Each row comes from the steps of one path. Every step used is in the known rows, and no mark comes twice. Write the path behind each row, first mark first.
Known rows:
tilifar safu pizo sozas: -10.1  30.1  -0.2  13.3  -12.4  11.0  7.6  17.0  2.0  1.2  -36.4  3.0  41.3  1.1  22.5  -5.9  2.8  -16.5  22.4  5.3  30.5  -19.1  -17.4  -3.2  0.6  -5.2
pizo sozas tilifar safu gavor: -42.1  13.3  -12.8  8.0  -4.3  9.2  -4.0  -5.1  -10.4  2.1  -2.0  11.6  -3.5  3.5  16.0  -2.4  11.8  -8.8  5.9  -9.4  4.6  -5.1  -3.0  21.6  9.6  -4.5
gavor pizo piva sozas tilifar: 0.1  19.4  3.0  7.1  -35.4  -14.5  -28.7  -1.0  -2.5  2.7  0.2  2.2  -24.5  3.4  8.3  -4.6  -23.6  5.5  -3.9  -0.5  -31.5  5.4  13.7  0.7  -5.2  9.2
pizo sozas tilifar gavor: -14.3  44.5  4.6  -36.3  9.3  -2.4  -14.6  -9.1  -14.8  3.8  4.7  -1.0  -22.1  6.9  10.5  14.8  9.8  -16.1  -17.8  7.2  28.4  2.5  -7.3  0.3  -10.8  5.8
safu pizo piva tilifar gavor: 27.8  -26.5  17.6  -12.0  -1.2  32.1  -15.0  36.5  7.6  -13.7  32.3  -9.0  -25.3  -8.1  6.6  1.8  -8.8  -13.1  -30.5  8.2  58.7  41.8  -1.8  -21.8  -25.8  13.9
pizo piva safu: 44.1  -16.9  19.7  -8.0  -1.4  4.2  3.1  5.2  12.8  -12.8  -4.3  -0.8  -17.6  4.8  -1.6  26.2  -8.3  20.8  -4.4  19.6  -0.9  3.8  -2.6  -12.2  -1.0  1.1
gavor pizo piva sozas: 21.9  -2.2  16.3  19.1  -16.4  -14.9  -16.8  -1.4  0.5  -0.2  -7.8  -4.2  9.9  10.2  8.9  -11.5  -22.4  6.8  9.9  11.5  -32.2  -18.7  8.7  -12.3  1.5  15.6
pizo sozas gavor piva tilifar safu: -48.6  10.0  -28.6  -15.6  3.2  -19.5  -10.4  -11.9  5.1  36.7  -0.8  -2.4  11.6  -10.9  -5.4  -27.1  8.3  14.8  28.6  -20.2  54.3  -1.9  -16.3  24.6  15.1  -13.1
gavor pizo sozas tilifar safu: -52.1  56.5  -7.8  3.9  -7.3  -22.6  -14.8  3.1  -20.7  29.4  -31.4  12.1  7.1  -14.6  11.0  -2.7  3.1  -4.3  14.9  -11.2  -1.9  -26.2  -14.0  7.3  2.3  -1.8
sozas safu pizo: 24.5  4.7  -8.1  -17.6  -4.8  1.1  25.7  5.2  25.8  -17.0  -35.0  2.9  19.9  -0.4  -16.6  6.9  1.2  -4.4  -36.1  14.2  12.4  5.1  -10.2  -3.3  -18.4  5.0
sozas gavor pizo: -12.8  23.4  5.5  -31.0  2.4  -18.3  17.6  -7.9  -7.1  10.1  -17.7  -4.4  27.1  -6.5  -15.7  -8.6  4.1  -12.6  11.4  12.9  -17.2  -37.0  -3.4  -0.1  18.3  16.8
piva tilifar safu gavor pizo: -24.0  -29.9  -10.4  27.2  32.5  -8.0  -10.5  23.7  2.8  3.9  17.3  14.6  11.0  -41.5  -4.6  -11.7  -13.9  -18.2  24.2  -1.6  -5.2  -14.7  8.0  16.1  -8.6  -4.3
pizo piva tilifar gavor: 24.6  -28.0  24.8  -22.2  15.2  8.8  -25.4  16.7  7.5  -5.5  34.8  -2.7  -30.7  -5.0  0.3  4.8  -11.7  4.4  -22.9  9.8  48.6  30.4  4.0  -13.8  -19.8  12.9
gavor pizo piva tilifar: 2.5  -19.9  13.3  6.5  -4.0  -3.1  -16.8  16.9  13.9  13.5  9.7  -9.1  -12.0  -16.4  -1.7  -5.4  -19.4  15.7  1.1  -5.9  5.8  13.0  -3.6  -8.1  -6.1  13.2
piva safu pizo: 43.3  -4.5  -17.7  0.5  13.8  13.3  23.3  27.0  21.0  -26.7  -9.2  -0.1  6.6  -15.7  1.6  29.5  -6.5  -19.2  0.2  29.2  8.9  0.9  -2.6  -7.0  -16.2  -12.1
gavor pizo piva: 8.8  6.1  31.3  -0.6  -20.9  -4.7  0.5  1.6  -0.7  11.6  -16.0  -8.9  1.5  6.0  3.1  -1.5  -5.8  13.3  -2.3  -3.9  -24.8  -11.6  0.6  -14.8  7.7  9.9
piva safu: 40.4  -6.0  -4.7  -11.9  24.0  -10.4  12.7  10.4  21.2  -20.0  -10.1  8.1  0.5  -10.3  -3.1  32.9  -14.2  -3.0  6.9  28.4  -0.8  -9.7  3.9  0.7  -10.1  -10.6
pizo piva safu gavor: 34.5  -52.2  14.6  8.4  8.5  21.1  7.0  -5.8  6.0  -22.4  23.9  -11.0  -16.3  10.4  2.4  16.6  8.8  12.1  -4.9  13.8  -21.9  3.9  -0.2  -7.9  7.1  5.6
piva safu pizo sozas: 22.1  13.7  -11.7  1.5  16.1  17.1  16.3  8.6  12.2  -15.9  -15.5  -16.7  24.5  -8.4  14.9  22.2  7.9  -12.2  16.8  23.9  16.7  -6.1  -20.6  -17.5  -4.4  1.0
gavor piva safu: 30.8  0.1  -27.5  -4.9  13.5  -17.4  8.1  -5.4  26.5  -4.4  -1.2  2.9  -13.3  -5.3  -8.3  28.3  -3.7  12.9  0.7  3.1  -11.5  -3.1  9.9  20.6  -9.1  -35.4
tilifar pizo sozas gavor piva safu: -18.1  29.8  -23.8  -29.0  26.6  -14.4  23.1  -29.7  -28.7  21.5  -5.0  1.2  -2.2  1.1  -23.3  9.5  26.9  14.6  16.3  -8.3  11.4  6.0  -10.1  -12.4  18.0  -17.3
piva safu gavor pizo sozas: -6.7  -11.0  -1.9  18.9  42.9  -1.3  10.3  -19.8  -10.8  -2.3  6.3  -19.2  21.7  -17.1  2.5  13.4  23.6  -8.9  26.2  12.8  -40.1  -38.5  -12.4  -6.8  9.9  15.4
safu pizo sozas gavor piva: -21.6  37.2  -19.9  -24.7  -25.5  15.4  24.4  -25.4  5.4  17.7  -11.9  -31.0  29.2  16.8  0.0  -19.0  27.7  -2.5  5.2  -17.0  22.0  -4.1  -19.5  4.8  23.6  -0.8
pizo piva tilifar safu gavor: -1.5  -54.5  7.3  23.1  -2.4  13.9  -11.1  26.3  11.1  -5.3  27.8  9.6  -12.4  -12.3  5.3  -12.4  -11.6  8.5  3.1  -11.6  22.3  17.4  4.4  10.8  -0.5  5.5

Write each row's path:
20.4  2.0  -8.0  -26.0  -1.4  -17.6  7.6  -9.0  10.9  -18.5  -6.3  10.3  25.4  14.1  -3.3  -9.0  -22.3  -12.6  20.0  33.8  -0.3  -19.8  7.8  7.8  10.3  8.7 -> piva sozas gavor
-10.8  8.4  -50.5  16.8  0.8  -1.3  -2.1  -1.9  -10.9  -15.5  34.5  31.2  -35.6  5.9  -9.4  1.5  -9.9  -7.6  -14.8  -24.2  -31.0  37.4  35.1  23.4  -10.1  -33.5 -> safu gavor piva sozas tilifar pizo
-16.5  -15.0  12.2  19.8  -1.8  -17.3  -25.2  26.7  1.0  24.6  -4.6  10.3  -3.8  -27.1  -0.8  -14.2  -21.2  14.7  11.9  -6.3  16.1  2.9  -1.2  -1.2  -7.7  4.0 -> gavor pizo piva tilifar safu
33.1  -35.9  -8.6  2.2  33.1  3.5  20.6  1.8  12.4  -31.2  21.0  -3.8  1.7  -5.6  -8.4  24.2  2.9  -8.7  6.0  23.4  -24.4  -13.6  6.2  5.8  -1.6  -4.1 -> piva safu gavor
6.2  20.6  23.8  -19.0  26.9  -16.2  -2.1  0.9  -15.1  2.2  -5.1  4.0  5.8  -10.7  -7.8  14.4  3.0  -21.0  -7.2  18.4  -10.3  -26.1  11.0  -10.4  -13.7  6.2 -> tilifar gavor pizo
-30.9  9.2  -35.7  15.8  -20.5  -7.1  -5.5  -1.3  3.7  8.3  13.5  17.8  -28.7  -1.8  -4.7  2.7  7.8  -2.4  -13.1  -31.9  -12.5  12.2  17.5  49.3  -2.0  -37.3 -> sozas tilifar safu gavor piva
0.2  -24.8  29.5  16.9  -14.0  11.8  2.8  -10.4  -3.4  2.8  14.0  -19.0  4.3  7.4  3.8  -6.0  11.1  5.3  -8.4  -10.4  -44.9  -14.0  2.3  -6.2  16.4  19.1 -> safu gavor pizo piva
11.9  18.3  -30.3  11.6  2.3  6.3  15.0  -9.2  17.5  1.5  -10.3  -20.4  8.1  -2.3  6.4  23.0  18.0  2.4  10.6  -4.0  8.5  2.5  -14.4  -0.7  -0.4  -20.0 -> gavor piva safu pizo sozas
-36.6  -0.3  13.6  21.4  -23.6  3.7  -12.6  8.0  -22.6  14.1  8.8  10.1  -25.7  -6.6  4.3  -11.1  7.0  -0.2  -14.3  -22.6  -33.5  -1.7  3.1  7.3  9.8  2.2 -> sozas tilifar safu gavor pizo piva
29.2  -4.7  17.9  1.4  -38.2  32.4  8.8  19.2  18.8  -9.3  -9.5  -14.1  5.0  15.0  9.9  -1.7  -7.3  1.3  -18.0  -2.6  10.6  15.4  -3.0  -14.8  0.5  6.6 -> safu pizo piva
13.2  -30.3  20.3  35.7  -11.2  2.2  -10.6  -9.4  -3.2  -9.0  17.1  -10.3  10.6  12.9  4.6  -16.4  -7.5  -3.2  12.3  4.8  -54.4  -14.8  15.7  -5.9  9.9  18.4 -> safu gavor pizo piva sozas
-22.7  0.1  -15.7  7.2  -7.0  3.2  -1.1  16.8  0.7  -10.4  6.6  21.8  -14.8  -4.7  5.5  0.4  -7.5  -16.4  -8.6  -3.2  -8.2  3.4  13.9  29.2  -4.5  -16.4 -> sozas tilifar safu gavor
24.5  -3.8  38.4  -14.0  27.8  -8.6  -9.9  -1.3  -21.8  7.5  10.8  -7.6  -25.5  -11.1  -7.9  27.1  12.7  3.2  -12.8  21.0  -15.0  -5.3  0.4  -27.5  -14.5  10.8 -> tilifar gavor pizo piva safu
24.6  -40.2  12.3  7.3  6.6  -3.8  7.9  -22.2  -20.6  -24.2  3.1  17.5  -6.4  23.3  -23.3  -12.7  3.2  19.3  -27.6  3.6  -25.3  25.9  7.2  -22.1  -7.5  13.5 -> tilifar pizo piva sozas safu gavor
26.8  11.6  -7.4  -2.4  12.6  -18.9  -13.9  -14.1  8.8  -8.5  15.8  6.7  -8.2  11.0  -5.4  13.2  -12.1  -13.4  -6.9  13.6  0.7  -2.0  22.8  18.2  -20.8  -21.0 -> tilifar gavor piva sozas
5.3  22.3  -3.2  0.1  -11.8  23.8  15.6  4.1  16.7  -9.2  -23.3  -19.1  36.5  6.9  18.2  -3.8  2.1  -14.0  9.6  4.8  20.7  -9.9  -16.0  -12.8  -2.4  6.4 -> safu pizo sozas
32.8  -7.1  14.4  -6.6  9.0  2.5  9.6  14.5  -13.5  -7.4  -5.0  17.7  -27.1  6.0  -8.4  21.8  -4.3  20.9  -7.3  9.8  3.0  23.6  5.2  -34.2  -5.6  -8.8 -> tilifar pizo piva safu
32.7  -1.5  14.8  5.5  -9.1  -0.6  -4.8  10.2  -11.1  -15.3  -4.8  21.3  -5.9  20.2  4.2  -1.9  -27.5  12.9  3.2  7.3  -5.4  18.9  18.4  -24.9  -5.7  0.9 -> tilifar pizo piva sozas
13.9  17.5  -0.7  -18.7  11.9  -11.2  -5.0  -14.2  3.7  5.6  11.0  3.1  -17.2  4.5  -15.0  15.5  6.8  -4.0  -22.2  -2.9  9.7  1.7  16.3  18.5  -17.8  -22.4 -> tilifar gavor piva
2.0  -13.5  -16.5  7.9  -4.0  3.7  9.3  -15.9  19.9  -5.9  16.4  -5.3  -1.5  13.3  -10.6  3.5  10.3  -0.5  -7.1  -17.9  -25.6  -4.7  15.9  32.0  5.8  -20.7 -> safu gavor piva
-14.1  -6.8  -14.5  -3.0  10.4  -8.4  10.9  -59.4  11.7  9.8  -9.2  -18.5  15.5  19.2  -15.7  -5.9  36.3  30.2  -22.9  -26.6  -13.2  -6.7  -14.1  17.2  11.8  -3.2 -> pizo sozas safu gavor piva
-12.7  3.8  -19.4  15.5  6.4  13.1  -2.3  34.5  13.3  3.3  -11.3  3.2  23.6  -22.6  18.0  -12.6  -11.9  -17.0  23.9  3.0  60.4  3.3  -18.8  0.4  -7.7  -1.7 -> piva tilifar safu pizo sozas
21.5  -30.3  9.0  -7.2  -10.2  6.2  -16.0  18.8  30.8  -1.4  13.7  -0.8  -19.7  -3.1  4.0  -5.4  -27.9  20.4  -7.8  -1.0  29.4  28.3  1.4  0.2  -6.0  8.0 -> pizo piva tilifar
-22.7  34.1  3.0  -39.9  10.4  -5.6  24.7  -15.1  -33.2  8.6  -19.5  2.2  22.9  13.2  -7.3  -13.3  11.8  4.0  17.5  -1.0  22.0  -4.3  -11.4  -25.6  24.3  11.7 -> tilifar pizo sozas gavor
-39.9  -20.7  -6.5  28.7  34.8  -6.3  -13.4  4.9  -9.4  15.6  9.4  -4.8  25.2  -33.0  5.6  -17.6  3.3  -12.2  34.4  -6.2  0.7  -20.3  -10.0  6.1  6.2  10.1 -> piva tilifar safu gavor pizo sozas
-16.2  39.9  -14.9  -18.1  -17.2  -4.8  -4.4  -5.5  11.0  2.7  -16.6  -2.9  -10.1  8.5  13.9  7.6  -4.1  0.9  -3.2  -3.0  12.8  1.3  -7.6  7.9  2.2  1.0 -> pizo sozas tilifar
-0.8  -16.8  3.8  -9.6  16.1  -5.3  15.3  -43.7  5.1  -12.5  -15.4  -14.6  28.3  13.3  -12.6  -3.7  23.1  11.7  -14.5  -0.6  -8.2  -14.5  -17.1  0.3  8.3  18.4 -> pizo sozas safu gavor
-24.9  -16.4  -32.6  10.3  31.9  7.3  -0.3  -9.0  -3.7  6.4  35.3  -1.4  -9.3  -9.2  -8.0  -9.3  12.5  10.1  7.7  -39.2  13.7  34.3  3.1  6.3  4.5  -16.9 -> safu gavor piva tilifar pizo sozas
27.4  -40.7  11.6  9.3  23.6  16.5  16.8  6.8  -22.8  -22.3  21.9  9.3  -24.1  7.4  -10.3  16.7  10.2  16.2  -6.2  2.1  -19.3  25.2  9.9  -23.2  -1.2  -0.6 -> tilifar pizo piva safu gavor
-10.7  34.7  -21.9  2.5  -25.0  13.8  6.0  41.8  12.3  -5.1  -22.6  25.9  -8.3  -13.3  10.4  7.0  -14.7  -28.9  -10.7  2.1  25.0  11.0  3.0  16.3  -21.6  -18.6 -> sozas tilifar safu pizo
16.1  7.3  22.3  -9.6  -14.6  10.7  9.1  11.6  -9.9  -2.5  -16.4  16.6  -13.4  15.2  -3.7  3.2  -9.4  22.3  -14.7  -8.3  5.7  23.2  11.3  -26.6  -1.7  -4.5 -> tilifar pizo piva
-18.5  -22.1  30.5  31.7  -10.8  3.4  -6.6  5.1  -19.4  12.6  -3.3  1.1  10.5  -1.5  2.7  -14.6  8.2  5.7  4.3  -13.3  -32.7  -19.4  -0.2  -3.8  12.6  7.5 -> tilifar safu gavor pizo piva
2.7  -16.8  -27.6  38.6  0.2  -12.5  -8.9  -2.2  10.2  -6.1  13.0  17.7  14.0  8.0  1.1  -9.9  -8.4  -3.3  20.8  -3.4  -22.9  -12.1  23.7  40.7  -2.3  -28.7 -> tilifar safu gavor piva sozas
-12.1  24.5  6.5  -13.5  16.6  -31.3  5.1  -39.5  -1.1  18.6  -47.9  -12.9  31.9  -0.3  -14.4  -2.9  15.0  20.8  -4.3  1.2  -12.4  -32.5  -21.9  -11.3  3.1  20.3 -> gavor pizo sozas safu
-28.8  28.9  0.8  -15.2  -15.6  9.7  21.2  4.2  -11.5  9.4  -32.5  -2.3  47.9  4.6  12.7  -19.0  12.9  -17.1  26.8  4.4  40.0  -21.4  -27.9  -4.2  21.1  10.9 -> tilifar safu pizo sozas gavor
-28.8  5.2  -14.1  -38.2  30.1  -4.3  10.7  -1.5  -15.2  10.8  3.8  4.9  10.9  -12.1  -6.8  -16.0  -0.6  7.1  20.2  -0.5  50.9  19.8  -13.7  -19.5  12.1  10.9 -> piva tilifar pizo sozas gavor
7.9  10.6  49.5  -12.6  3.3  -5.4  -12.1  -5.0  -23.0  13.0  1.4  -11.9  -11.5  2.3  -2.0  8.8  6.8  -2.1  -21.3  7.0  -12.2  -6.9  3.3  -21.6  -6.1  16.6 -> tilifar gavor pizo piva
-7.3  21.4  -14.9  -31.7  -16.0  -16.1  16.0  -23.3  12.2  15.3  -7.3  -6.6  7.8  12.8  -17.0  -5.5  10.3  6.4  -7.2  -10.2  7.7  -10.9  1.9  23.7  14.1  -13.7 -> sozas gavor piva
6.7  -4.0  8.6  2.9  -38.4  9.2  2.0  15.4  -6.4  -9.4  -9.5  5.4  24.8  13.2  9.5  -28.3  -15.8  -10.2  14.2  18.0  25.0  -1.6  -3.9  -8.9  12.2  13.4 -> tilifar safu pizo piva sozas gavor
-1.9  -51.2  10.3  18.1  6.7  11.2  -11.7  9.3  8.7  4.7  37.9  -16.0  -13.3  -14.0  -3.4  -13.6  -4.5  5.5  -0.7  -12.3  -14.0  12.7  2.4  -3.9  5.4  15.3 -> safu gavor pizo piva tilifar
-52.5  21.7  -31.8  16.4  -16.8  0.0  -12.2  -19.9  -2.4  20.8  7.8  3.5  -16.8  7.6  5.9  -5.8  18.9  6.7  0.7  -38.9  -2.2  3.0  -1.0  40.6  11.0  -25.0 -> pizo sozas tilifar safu gavor piva
26.1  -5.2  8.5  30.1  -36.9  15.8  -6.7  31.1  5.9  -16.7  -18.4  14.4  17.5  11.8  23.0  -15.2  -24.7  -9.9  12.6  13.2  12.8  3.2  8.3  -4.5  -7.0  1.2 -> tilifar safu pizo piva sozas
-11.2  30.1  26.0  -24.6  -10.3  -3.8  -25.8  3.5  -25.3  15.7  12.7  0.7  -47.2  1.6  -1.2  11.4  7.3  -4.4  -39.3  -5.6  -7.8  15.7  4.4  -16.1  -12.7  9.7 -> sozas tilifar gavor pizo piva
-7.9  -12.8  -2.2  23.7  -22.1  5.3  -22.7  -4.8  -8.2  -8.5  31.8  -4.4  -24.7  12.4  8.5  -7.0  -8.9  -6.5  -8.8  -7.7  -53.0  7.6  15.4  3.3  3.2  16.0 -> safu gavor pizo piva sozas tilifar
